Every row comes from one small tree of marks. The marks that hang from a mark follow it in brackets, in alphabetical order. Every link used is in the known rows. Which tree was each row made from?
Known rows
E{S{T{N{G} R}}}: [-0.72 -0.42  0.67 -0.07 -2.46  1.09  1.23 -1.30  0.63  0.16  1.57 -0.44
  0.96  2.73 -0.66 -1.10  1.17 -0.39 -0.04  1.20 -2.84 -1.86  0.64 -0.60
  0.71  0.25  0.17 -0.75]
N{G{D H{T{E R}}}}: [-3.36  0.34 -0.97  0.54  2.67  0.53 -3.31  1.53  0.59 -0.61 -1.45  1.19
  0.41 -0.16 -0.14  0.42 -0.14  0.15 -1.15 -0.25  2.26  2.90 -0.87 -0.04
 -0.80 -0.45 -0.19 -1.55]
E{S T{N{G{D}} R}}: [-2.31 -0.42  0.35 -0.46 -2.98  3.14  2.86 -1.07  1.80 -0.81  1.88  0.30
  0.69  4.75 -1.18 -2.68  2.69 -0.57  0.21  1.65 -1.89 -0.32  0.80 -0.62
 -0.16 -0.53 -0.47 -0.16]
H{G T{R}}: [ 2.85 -0.69 -0.58  0.80  0.35 -0.69  0.45  0.60 -0.72 -0.01 -0.19 -1.31
 -0.59 -0.76 -0.44 -1.75 -1.85  0.11 -0.49 -0.42  0.22 -0.75  1.42  0.95
 -0.23 -0.22  0.53  0.84]
H{G}: [ 1.71 -1.09  0.45  0.07  1.92  0.39 -0.67 -0.19 -1.98  0.62 -0.44 -0.30
  0.03 -3.56 -0.96  0.73 -0.47 -0.08 -0.84 -0.11 -0.46 -1.81  0.03  0.86
 -0.45  0.32 -0.18  0.30]
H{G{D} T}: [ 1.40 -0.17 -0.50  0.35  3.14 -0.63 -0.37  0.22 -2.73 -0.31 -0.04  0.21
 -0.27 -3.38 -0.37 -0.60 -0.91  0.16 -0.76 -0.30  2.49 -0.54  0.66  1.13
 -0.95 -0.06  0.21  1.26]
H{G{N} T}: [ 3.97 -0.28 -0.13 -0.28  2.32 -1.73  0.20 -0.26 -3.18 -0.12 -0.87  0.29
 -1.72 -3.36 -0.22 -0.45 -0.90  0.06 -0.42 -0.49  2.65 -1.54  0.29  1.27
  0.58  0.07  0.53  1.31]
E{S{T{N R}}}: [ 0.21 -0.45  0.80 -0.04 -2.71  0.64  1.77 -1.49  0.66  0.19  1.56 -0.59
  0.80  2.65 -0.39 -1.15  0.85 -0.38  0.28  1.16 -3.03 -2.58  0.81 -0.53
  0.72  0.17  0.30 -0.15]
N{G}: [-0.71 -0.55  0.08 -0.12  1.35  1.38 -3.78  0.10  0.45 -0.02 -1.10 -0.42
  0.58 -1.13 -0.57  0.56  0.12  0.24 -1.38  0.35 -0.01  1.45 -0.54  0.24
  0.11  0.60 -0.73 -2.26]
E{T{R}}: [ 1.67 -1.10  0.81  0.34 -2.40  0.98  0.81 -1.55  2.84 -0.36 -1.23 -0.48
  0.06  2.64 -0.38 -2.23  0.36  0.18 -0.20  0.75 -1.80 -0.56  0.75  0.13
 -0.32 -0.52  0.24 -0.19]
D{G{H{T{E R}} N}}: [ 2.94  0.14 -0.88  0.13  2.13 -0.24 -1.19 -0.27 -1.44 -0.08 -2.33  0.40
 -3.04 -1.63  0.19 -0.43 -1.70 -0.76  0.03 -0.86  2.58  1.44 -1.27  0.02
  0.45 -0.07  1.61  0.31]
S{T{E N{G{D}} R}}: [-0.64  0.56  1.88  0.24 -2.68 -0.56  1.06 -0.49  1.68  0.95  1.46 -0.53
  2.06  1.41  0.47  0.96  0.90  0.55  0.26 -0.02 -2.79 -0.04  0.65 -0.80
  0.13  0.35 -0.37 -0.76]
N{G{H{T{E}}}}: [-1.26 -0.27 -1.51  0.11  1.24  0.70 -3.79  1.43  0.78 -0.25 -1.64  0.64
 -0.27 -0.14  0.30  1.46 -1.23  0.20 -0.78  0.35  1.54  1.68 -1.11  0.40
  0.29  0.30 -0.09 -2.15]
N{G{H}}: [-2.81 -0.64 -0.70  0.32  1.89  1.01 -3.95  1.32  0.47 -0.37 -1.96  0.85
 -0.16 -0.57 -0.49  1.17 -0.64  0.13 -1.26  0.40  0.88  1.64 -1.44  0.33
  0.02  0.27 -0.24 -2.03]
G{D H{T{E R}} N}: [-0.95  1.24  0.00  0.21  4.11 -2.87 -0.55  0.87 -1.22 -0.85 -2.70  2.90
 -1.45 -0.96  0.42 -0.19  0.43  0.02 -0.22 -1.66  4.68  1.13 -1.05 -0.07
 -0.63 -1.57  0.69  1.38]
N{G{D H}}: [-4.68 -0.04 -0.27  0.52  3.76  0.95 -3.90  1.33 -0.38 -0.68 -1.66  1.55
  0.45 -1.49 -0.77  0.86  0.42  0.11 -1.65 -0.01  2.13  2.58 -1.51  0.12
 -0.99 -0.16 -0.48 -1.53]
G{D}: [-1.15  0.18  0.83  0.16  3.31 -0.22 -1.95 -0.58 -0.72 -0.31 -0.92  0.45
  0.88 -2.61 -0.38 -0.13  0.91  0.25 -0.92 -0.46  1.20  0.48 -0.17 -0.02
 -1.38 -0.20 -0.55  0.25]
H{G{D N} T{E{S}}}: [ 3.94  0.62 -0.45 -1.15  3.21 -0.64  0.74 -0.83 -3.47  0.33  0.35  1.69
 -0.53 -3.37 -0.08  0.28  0.87 -0.48 -0.15 -0.76  3.10 -1.46  0.12  0.42
  0.05 -0.36  0.26  0.67]
G{D H{T{R}} N}: [-2.04  0.98  0.24  0.72  4.53 -3.04 -0.52  1.12 -1.58 -1.44 -3.01  2.76
 -1.89 -1.00 -0.04 -1.29  0.10  0.04 -0.60 -1.49  4.98  1.34 -0.98  0.17
 -0.65 -1.61  0.74  1.91]
E{T}: [ 2.04 -1.15  0.47 -0.26 -1.46  1.16 -0.24 -1.82  1.63 -0.31 -1.28  0.16
 -0.13  1.04 -0.04 -0.80  0.29  0.27 -0.11  1.24 -0.69 -1.23  0.03  0.55
 -0.10  0.13  0.18 -0.28]
D{G{H{T} N}}: [ 2.43 -0.08 -0.89  0.29  2.89 -0.22 -1.77 -0.23 -2.34 -0.42 -2.48  0.69
 -3.43 -2.39 -0.06 -0.42 -1.94 -0.65 -0.22 -0.45  3.28  1.16 -1.51  0.40
  0.47  0.20  1.56  0.70]
S{E T{N{G} R}}: [-1.14 -0.19  0.76  0.67 -3.61 -1.77  1.29 -1.41  1.93  1.16  1.47 -1.91
  2.23  1.36  0.47  0.43  0.13  0.39  0.08 -0.50 -4.45 -0.13 -0.34 -0.83
  1.06  0.52 -0.04 -1.09]

Write each row's tree
[ 1.43 -0.07 -1.62  0.48  0.56  0.84 -0.89  0.75 -0.43  0.02 -0.84 -0.68
 -2.20 -0.55  0.36 -0.04 -2.53 -0.60  0.52 -0.17  1.01  1.48 -0.67  0.09
 -0.06  0.36  1.15  0.32]  D{G{H{T{E N R}}}}
[ 1.81  0.33  0.65  0.58  3.20 -1.88  1.12  0.14 -2.70 -0.51 -0.74  0.51
 -0.98 -2.37 -0.81 -2.34  0.21  0.02 -0.86 -1.40  2.80  0.14  0.94  0.64
 -0.59 -0.96  0.46  1.91]  H{G{D N} T{R}}
[ 0.41 -0.50  0.50 -0.48 -2.00  0.72  1.14 -1.73 -0.25  0.26  1.58 -0.17
  0.68  1.41 -0.18 -0.21  0.78 -0.29  0.32  1.44 -2.25 -3.13  0.31 -0.27
  0.86  0.64  0.19 -0.24]  E{S{T{N}}}
[ 5.40  0.04 -0.47 -0.71  0.46 -0.79  1.70 -0.57 -1.47  0.51 -0.02  0.07
 -0.83 -0.82 -0.13 -0.88 -0.05 -0.46  0.14 -0.87  0.83 -1.69  0.86  0.26
  0.76 -0.62  0.67  0.38]  H{G{N} T{E{S} R}}
[ 2.48 -0.35 -1.90  0.30  1.56  1.02 -2.31  0.07 -0.82  0.12 -1.62 -0.17
 -2.29 -1.76  0.38  0.36 -2.71 -0.65  0.11  0.02  1.65  1.07 -1.15  0.32
  0.02  0.53  1.40 -0.43]  D{G{H{T{E}}}}
[-0.80  0.47  0.03  0.68  0.98 -0.99  2.29  1.61 -1.76 -0.46  1.59 -0.81
 -0.12 -1.17 -0.54 -1.54 -0.52  0.18  0.13 -0.69  1.14  0.15  1.74  0.64
 -1.11 -0.37 -0.38  2.65]  H{G{D} T{N R}}
[-1.20 -0.12  0.62 -0.41 -0.91  1.16  0.58 -1.47 -0.49  0.07  1.82  0.41
  1.16  1.12 -0.50 -0.14  1.64 -0.33 -0.18  1.37 -1.50 -1.83  0.09 -0.43
  0.49  0.48 -0.08 -0.69]  E{S{T{N{G{D}}}}}
[-2.17  0.53 -0.64 -0.73 -2.79  1.64  1.60  1.67  2.23  0.55  2.02 -0.58
  1.09  3.42  0.05  0.93  1.23 -0.43  1.12 -0.06 -2.48  0.62  0.32 -1.15
  0.36 -0.34 -0.96 -1.05]  T{E{S} N{G{H}} R}
[-4.21  0.69 -0.98  0.72  2.77 -1.40 -0.85  2.08 -1.00 -1.34 -0.86  1.70
 -0.74 -0.76  0.48  0.40 -1.07  0.28  0.14 -0.21  3.53  0.96 -0.59  0.52
 -1.32 -0.53 -0.06  1.89]  G{D H{T{N}}}
[ 1.22 -0.14 -0.32  0.56 -0.81 -0.91  2.30  1.58 -1.07 -0.18  1.38 -1.65
 -0.67 -0.31 -0.21 -1.24 -1.52  0.25  0.48 -0.28 -0.11 -0.84  1.81  0.90
 -0.16  0.01 -0.17  2.15]  H{G T{N R}}
[-5.54  0.49  0.25  0.01  1.12  0.34 -0.74  2.12 -0.51 -0.66  0.67  0.31
  0.31 -0.74 -0.23  1.42  0.57  0.35  0.09  0.18  0.96  1.63 -0.55  0.08
 -0.54  0.42 -1.42  0.58]  T{N{G{D H}}}
[ 0.71  0.18  1.31 -0.51 -2.66 -0.36  0.04 -0.93  0.86  1.16  1.35 -0.29
  1.55 -0.06  0.96  2.62  0.36  0.66  0.53  0.72 -2.38 -1.17 -0.02 -0.21
  0.79  1.17 -0.47 -1.13]  S{T{E N{G}}}
[-0.67 -0.23  0.34  0.02 -2.73 -1.51  0.33 -1.83  0.77  1.21  1.56 -1.33
  2.03 -0.38  0.82  1.89  0.09  0.47  0.19  0.06 -3.36 -0.89 -1.05 -0.44
  1.30  1.13 -0.20 -1.27]  S{E T{N{G}}}
[-0.75  0.57 -0.12 -1.09 -3.27  1.97  1.60  0.82  2.19  0.78  2.49 -1.36
  1.57  2.95  0.05  0.57  1.75 -0.39  1.08 -0.10 -3.22  0.63  0.91 -1.30
  0.53 -0.09 -1.33 -1.24]  T{E{S} N{G} R}
[ 2.27 -0.42 -2.32  0.03  1.39  1.69 -1.86 -0.15 -0.97  0.11 -1.19  0.09
 -2.18 -0.99  0.23  0.18 -2.32 -0.97  0.19  0.31  1.51  0.59 -1.20  0.11
  0.14  0.48  1.54 -0.50]  D{G{H{T{E{S}}}}}
[ 3.23 -0.31  1.65  0.40 -2.67 -1.01 -0.03 -1.83  2.12  1.34 -0.37 -0.72
  1.57  1.29  0.71  0.49 -0.17  0.42  0.00 -0.02 -3.40 -1.66  0.58 -0.54
  0.37  0.16  0.66 -1.39]  S{T{E R}}
[-2.15  1.02  0.14 -0.94 -1.92  2.00  1.70  0.78  1.63  0.59  2.68 -0.80
  1.99  2.49 -0.12  0.40  2.37 -0.35  0.76 -0.34 -2.27  1.22  0.82 -1.50
 -0.19 -0.39 -1.44 -0.98]  T{E{S} N{G{D}} R}
[-3.14 -0.32  0.83  0.39 -2.04  1.30  1.71  0.41  2.29 -0.91  0.17  0.28
  0.13  3.18 -0.61 -1.50  1.12  0.26  0.16  0.80 -0.75  1.13  0.36 -0.03
 -0.68 -0.50 -0.58  0.55]  E{T{N{G{D H}} R}}
[ 1.80 -1.27  0.01 -0.30 -2.95  2.56  2.03 -2.35  2.48 -0.48  0.13  0.05
  0.15  4.48 -0.92 -3.20  1.49 -0.69 -0.06  1.62 -2.40 -1.99  0.78 -0.37
  0.09 -0.74  0.57 -0.71]  E{S T{R}}
[-1.22 -0.71  0.07 -0.57 -3.94  3.09  2.86 -1.05  2.17 -0.66  1.77 -0.16
  0.41  5.08 -1.02 -2.48  2.19 -0.55  0.41  1.86 -2.38 -0.75  0.86 -0.46
  0.36 -0.28 -0.33 -0.28]  E{S T{N{G} R}}
[ 1.62 -0.28 -0.22  0.15  3.26  0.18 -1.85 -0.46 -2.24 -0.10 -2.63  0.77
 -3.02 -2.94 -0.43  0.06 -1.07 -0.78 -0.41 -0.60  2.44  0.95 -1.87  0.19
  0.33  0.20  1.23  0.42]  D{G{H N}}
[ 1.44 -0.76  0.59  0.11 -1.81  0.76  0.50 -2.18  0.77  0.32  0.48 -0.36
  0.88  2.26 -0.50 -1.65  0.62 -0.43 -0.37  1.05 -2.80 -2.62  0.55 -0.51
  0.65 -0.01  0.78 -1.03]  E{S{T{R}}}
[ 0.69  0.64  0.71 -0.64 -3.23 -0.09  2.07  0.78  2.37  0.89  1.39 -2.11
  1.13  1.66  0.86  1.08  0.44  0.30  1.59 -0.84 -3.14 -0.08  1.30 -0.88
  0.04 -0.11 -1.19  0.43]  T{E N R}
[ 1.15  0.19  1.91  0.14 -3.91 -1.21  1.83 -0.89  1.96  1.19  1.18 -1.09
  1.51  1.71  0.92  0.97  0.14  0.56  0.90  0.06 -3.70 -1.67  1.00 -0.60
  0.44  0.44 -0.07  0.02]  S{T{E N R}}
[-1.44 -0.22 -1.35  0.38  0.84  0.57 -3.28  1.53  1.37 -0.32 -1.58  0.41
 -0.19  0.58  0.07  0.74 -1.18  0.16 -0.84  0.13  1.08  2.04 -0.76  0.23
  0.16  0.01  0.07 -2.04]  N{G{H{T{E R}}}}
[-1.94  0.95  0.07  0.31  5.08 -3.00 -1.24  0.89 -2.47 -1.46 -2.98  3.25
 -2.05 -2.20  0.17 -0.32  0.09  0.07 -0.49 -1.13  5.78  0.82 -1.42  0.49
 -0.59 -1.17  0.62  1.87]  G{D H{T} N}
[-1.11  0.48  1.17 -0.19 -1.52 -0.65 -0.08 -0.28  0.35  0.85  1.06  0.78
  1.53 -0.09  0.81  2.79  0.56  0.54  0.36  0.49 -1.33 -0.63 -0.47 -0.28
  0.29  0.80 -0.34 -0.79]  S{T{E N{G{D H}}}}
[-0.30  0.51  1.46 -0.36 -1.82 -0.42  0.06 -0.94  0.39  0.99  1.37  0.12
  1.88 -0.28  0.78  2.43  1.00  0.71  0.34  0.47 -1.86 -0.71 -0.06 -0.40
  0.34  0.97 -0.57 -0.77]  S{T{E N{G{D}}}}
[-0.12 -0.30  0.87  0.67 -3.90 -2.38  2.12 -1.78  1.83  1.25  1.51 -2.08
  1.98  1.24  0.76  0.28 -0.17  0.39  0.61 -0.67 -4.74 -1.17 -0.12 -0.83
  1.03  0.39  0.21 -0.21]  S{E T{N R}}
[-0.70 -0.46 -0.65 -0.55 -1.19  0.32  0.31 -1.70  1.15  0.37  0.64 -0.73
  1.37 -0.23  0.34  0.80  0.97  0.08  0.19 -0.08 -1.59  0.22 -1.13 -0.33
  0.20  0.28 -0.58 -0.78]  S{E{T{N{G{D}}}}}
[ 3.10  0.11 -1.10 -0.86 -0.49 -0.43  1.38  0.97 -1.64  0.61  1.68 -0.85
 -0.30 -2.10  0.76  1.69 -1.33  0.23  1.15 -0.07  0.42 -1.64  0.97  0.97
  0.29  0.69 -0.44  1.17]  H{G T{E N}}
[ 3.49  0.71  0.32 -0.22  2.59 -1.61  1.16 -0.14 -2.07  0.28 -0.31  0.71
 -0.36 -2.50 -0.06 -0.74  0.38 -0.03 -0.33 -1.66  2.35 -0.12  0.78  0.26
 -0.48 -0.95  0.32  1.11]  H{G{D N} T{E R}}
[ 1.25  0.77 -0.67 -0.65  1.30 -0.47  1.47  0.92 -2.40  0.32  1.95  0.04
  0.29 -2.98  0.46  1.38 -0.28  0.17  0.78 -0.45  1.68 -0.76  0.89  0.65
 -0.60  0.24 -0.62  1.65]  H{G{D} T{E N}}
[-3.14  0.65  1.03  0.22  5.53 -2.41 -1.42  0.59 -2.54 -1.00 -3.07  3.47
 -1.37 -2.89 -0.46  0.37  1.17 -0.04 -0.86 -1.28  4.56  0.53 -1.97  0.09
 -0.82 -1.24  0.22  1.42]  G{D H N}
[ 1.05  0.96 -1.16 -0.84 -0.49 -0.04 -0.71  0.91  0.23 -0.12  1.01 -0.84
  0.28 -0.39  1.38  1.39 -0.73  0.52  0.94  0.13  1.21  0.94  0.59  0.20
  0.26  0.61 -0.72 -0.02]  H{T{E N{G{D}}}}
[ 0.54 -0.22 -1.43  0.84  0.93  0.75 -0.92  0.84 -0.72 -0.34 -1.06 -0.69
 -2.51 -0.71  0.01 -0.76 -2.68 -0.57  0.23 -0.02  1.25  1.58 -0.55  0.25
 -0.18  0.40  1.19  0.71]  D{G{H{T{N R}}}}
[ 4.52  0.13 -1.01 -0.04 -1.41 -0.74 -0.69 -0.05  2.12  0.19 -0.79 -1.71
 -0.01  1.21  1.27 -0.74 -1.69  0.40  0.51 -0.44 -0.41  0.00  1.23  0.04
  0.33 -0.16  0.40 -0.52]  H{T{E R}}
[-3.23  0.17  0.95  0.42 -1.87  0.42  0.92  1.77  1.66 -0.32  1.02 -2.05
  0.66  1.99 -0.51 -1.01  0.49  0.38  0.12 -0.29 -2.09  1.85  1.14 -0.41
 -0.13  0.10 -1.34  0.32]  T{N{G} R}
[-2.91 -0.34  0.35 -0.19 -1.22  1.38  0.70  0.04  1.10 -0.83  0.12  0.98
 -0.01  1.48 -0.22  0.08  1.12  0.29  0.22  1.31  0.27  0.48 -0.34  0.38
 -0.48  0.11 -0.74  0.53]  E{T{N{G{D H}}}}
[-4.00  0.03 -0.12 -0.12 -0.25  0.41 -0.68  2.08 -0.10 -0.45  0.47 -0.30
 -0.13 -0.20 -0.04  1.53 -0.02  0.38  0.28  0.44  0.09  0.83 -0.54  0.27
  0.08  0.69 -1.24  0.26]  T{N{G{H}}}
